Each row was made from one small tree. The marks that hang from a mark follow it in brackets, in alphabetical order. Every link used is in the known rows. Write each row's tree.
Known rows:
H[N[A[B G] F J[R]]]: [27.4 4.0 -19.5 1.8 21.8 -9.8 18.6 15.2 13.8 -13.2 9.0 -10.8 22.7 19.2 -12.9 -12.4 7.8 -31.4]
B[X]: [26.9 29.5 -23.3 0.1 -10.8 -43.9 -7.4 9.1 8.4 -16.2 -35.1 15.6 23.6 44.4 0.7 -17.6 -9.3 12.6]
G[H]: [18.9 46.9 -15.7 11.2 -1.1 -39.1 2.0 5.3 25.5 -9.3 -26.3 7.5 50.4 36.6 -2.7 -46.9 -10.9 17.8]
R[J]: [22.3 74.6 -13.4 8.3 12.6 -34.5 -5.4 2.4 7.4 -23.2 -24.9 1.3 31.5 38.7 -6.0 -19.5 -4.0 -5.9]
A[B[F X] G N]: [41.0 49.2 -22.7 -9.7 -13.8 -44.3 -27.7 25.2 7.2 -9.3 18.6 -2.1 -33.0 42.8 0.9 4.8 16.2 4.8]
N[A J]: [14.7 11.7 -12.9 3.4 29.6 -24.1 5.5 -2.7 13.6 -21.6 -27.2 8.1 64.3 27.0 -2.1 -60.3 -11.4 -19.4]
G[H[N[A[B] F J[R]]]]: [15.9 6.8 -17.0 5.0 13.4 -5.7 34.6 10.0 23.4 -9.8 9.4 -5.1 51.3 14.2 -10.0 -33.5 -4.6 12.6]
H[N[F]]: [30.3 41.1 -22.7 3.0 19.5 -33.4 20.5 10.1 19.4 -16.5 -38.9 2.6 26.1 22.5 -15.3 -15.8 -12.5 -13.5]
B[F]: [19.4 54.4 -16.4 5.8 13.1 -43.5 -4.7 2.4 10.4 -18.2 -22.4 6.4 48.1 30.6 -15.3 -14.5 -22.5 13.4]
A[G]: [33.0 49.5 -18.8 8.2 8.7 -47.7 -19.0 11.8 16.5 -14.4 -26.4 0.4 18.1 46.0 -5.0 -26.1 3.6 -28.9]
H[N[A]]: [17.2 24.5 -25.2 0.7 11.7 -19.5 26.0 6.3 22.9 -23.7 -19.5 4.2 54.4 24.6 -2.6 -37.6 -9.5 -23.5]
A[B[F X] G N[J[R]]]: [31.6 37.3 -19.0 -6.7 -4.1 -32.7 -34.7 23.5 -3.5 -16.2 36.9 -12.5 -34.1 43.1 0.1 23.3 23.4 21.4]
B[F X]: [20.2 45.4 -22.3 -3.8 0.1 -43.4 -3.0 7.7 4.0 -22.9 -15.5 10.6 32.6 36.9 -10.9 -3.2 -22.3 29.8]
A[B[X]]: [37.1 12.9 -21.5 0.5 -38.7 -44.6 0.9 9.8 8.1 -2.4 -35.5 16.1 14.8 41.9 4.9 -12.9 -2.1 16.1]
J[R]: [17.6 27.8 -19.0 16.8 -4.5 -34.6 -20.2 6.2 8.0 -7.6 -23.9 7.8 35.9 40.3 -7.7 2.8 -4.3 5.8]
A[G[H]]: [25.8 56.4 -16.7 9.2 4.9 -42.0 -9.7 13.9 25.9 -12.2 -8.4 -3.0 30.2 44.8 -4.0 -42.7 3.1 -9.0]

Which tree is each row?
[36.2 -7.3 -16.2 -6.7 23.2 -25.8 5.8 12.1 10.6 -5.8 -6.7 5.8 20.4 27.5 -9.1 -43.9 0.2 -31.3]
N[A[B[X] G] F J]
[37.8 2.5 -16.4 4.6 19.4 -30.3 3.1 11.5 22.3 8.8 -14.8 10.0 33.4 23.9 -14.7 -45.5 -2.3 -56.1]
N[A[B G] F]
[25.5 49.4 -12.0 6.6 43.1 -29.3 -31.1 22.2 17.4 -7.3 21.2 -14.3 -12.9 36.0 -9.8 -23.0 20.6 -6.4]
A[G[H] N[F J[R]]]
[30.8 7.2 -22.4 -0.3 9.0 -19.3 36.5 9.1 23.6 -3.7 -23.2 7.3 41.4 13.2 -11.5 -32.7 -9.8 -28.5]
H[N[A[B] F]]
[31.9 12.6 -18.2 -2.0 -21.0 -31.0 -24.7 16.7 -2.2 -7.0 0.4 1.9 -23.6 42.2 10.8 7.2 21.7 28.5]
A[B[X] N[J[R]]]
[28.8 -17.9 -16.6 0.3 17.7 -17.2 -3.7 15.2 4.6 -2.9 9.7 2.0 16.9 28.1 -11.9 -15.2 5.5 -22.9]
N[A[B[X] G] F J[R]]
[22.8 -17.7 -10.6 8.8 24.9 -15.3 4.9 2.9 8.7 4.0 -11.8 8.5 49.4 16.7 -14.9 -26.6 -7.2 -14.0]
N[A[B] F J[R]]
[11.0 16.8 -11.8 6.1 11.4 -12.1 -0.4 9.7 14.1 -12.5 41.2 -11.7 52.2 26.9 -10.4 -27.7 1.5 7.7]
N[A[B[F] G[H]] J[R]]
[21.6 13.3 -16.9 2.8 -0.9 -26.5 9.0 2.0 16.1 -4.1 -9.4 13.2 63.1 20.9 -9.6 -35.6 -17.7 -7.3]
N[A[B[F]]]
[34.3 59.9 -16.2 4.0 35.1 -40.8 -25.4 22.9 28.4 -0.5 1.6 -4.0 -9.9 36.1 -8.7 -41.2 12.8 -23.3]
A[G[H] N[F]]
[22.9 50.0 -20.5 5.2 14.6 -28.9 29.8 11.9 29.6 -12.9 -21.0 -0.2 39.9 23.0 -12.4 -35.5 -13.9 11.0]
G[H[N[F]]]
[27.2 57.1 -17.3 2.1 30.4 -30.5 16.2 15.6 24.9 -24.5 -2.8 -15.8 19.1 31.5 -10.7 -38.3 2.3 -8.0]
A[G[H[N[F J]]]]
[32.0 41.4 -11.8 0.8 44.9 -38.7 -19.3 9.0 11.8 -10.2 -29.2 2.3 -1.0 27.2 -8.4 -34.1 2.2 -9.9]
A[N[F J]]
[25.8 32.1 -12.4 6.6 42.4 -31.5 -27.8 11.9 6.8 -6.7 -13.6 -0.3 -2.5 29.2 -10.6 -9.0 7.1 -2.5]
A[N[F J[R]]]
[32.6 9.4 -18.4 4.9 -5.9 -30.9 -4.0 10.0 20.6 -1.1 -11.7 6.8 38.2 34.4 -1.4 -46.2 4.4 -45.4]
N[A[B G]]
[22.3 -4.1 -10.9 8.7 26.3 -13.0 3.0 12.0 18.9 2.7 20.5 -5.1 40.1 22.3 -14.6 -39.9 4.4 -18.2]
N[A[B G[H]] F J[R]]
[16.9 -4.0 -17.5 1.4 -8.5 -13.4 -1.3 15.6 11.7 -11.3 30.0 -3.8 32.0 37.9 3.4 -29.0 12.2 6.1]
N[A[B[X] G[H]] J[R]]
[25.2 55.8 -11.9 3.1 4.3 -28.5 -26.5 20.8 11.8 -9.6 47.8 -20.6 -8.8 36.3 -3.1 -4.6 22.1 25.5]
A[B[F] G[H] N[J[R]]]
[42.2 16.9 -17.7 -3.3 6.1 -33.2 -32.8 26.9 1.0 -1.6 13.1 -6.2 -46.8 40.3 -2.1 9.9 28.4 -6.7]
A[B[X] G N[F J[R]]]
[33.9 49.4 -16.5 -0.1 -9.1 -42.6 -17.7 11.5 11.5 -1.9 -7.1 3.3 3.4 29.8 -2.8 -8.1 2.6 12.9]
A[B[F] N]
[35.1 4.3 -22.7 -11.1 16.3 -16.0 30.4 16.6 14.2 -20.4 -3.0 -5.7 14.3 22.0 -6.6 -28.3 3.3 -28.2]
H[N[A[B[X] G] F J]]
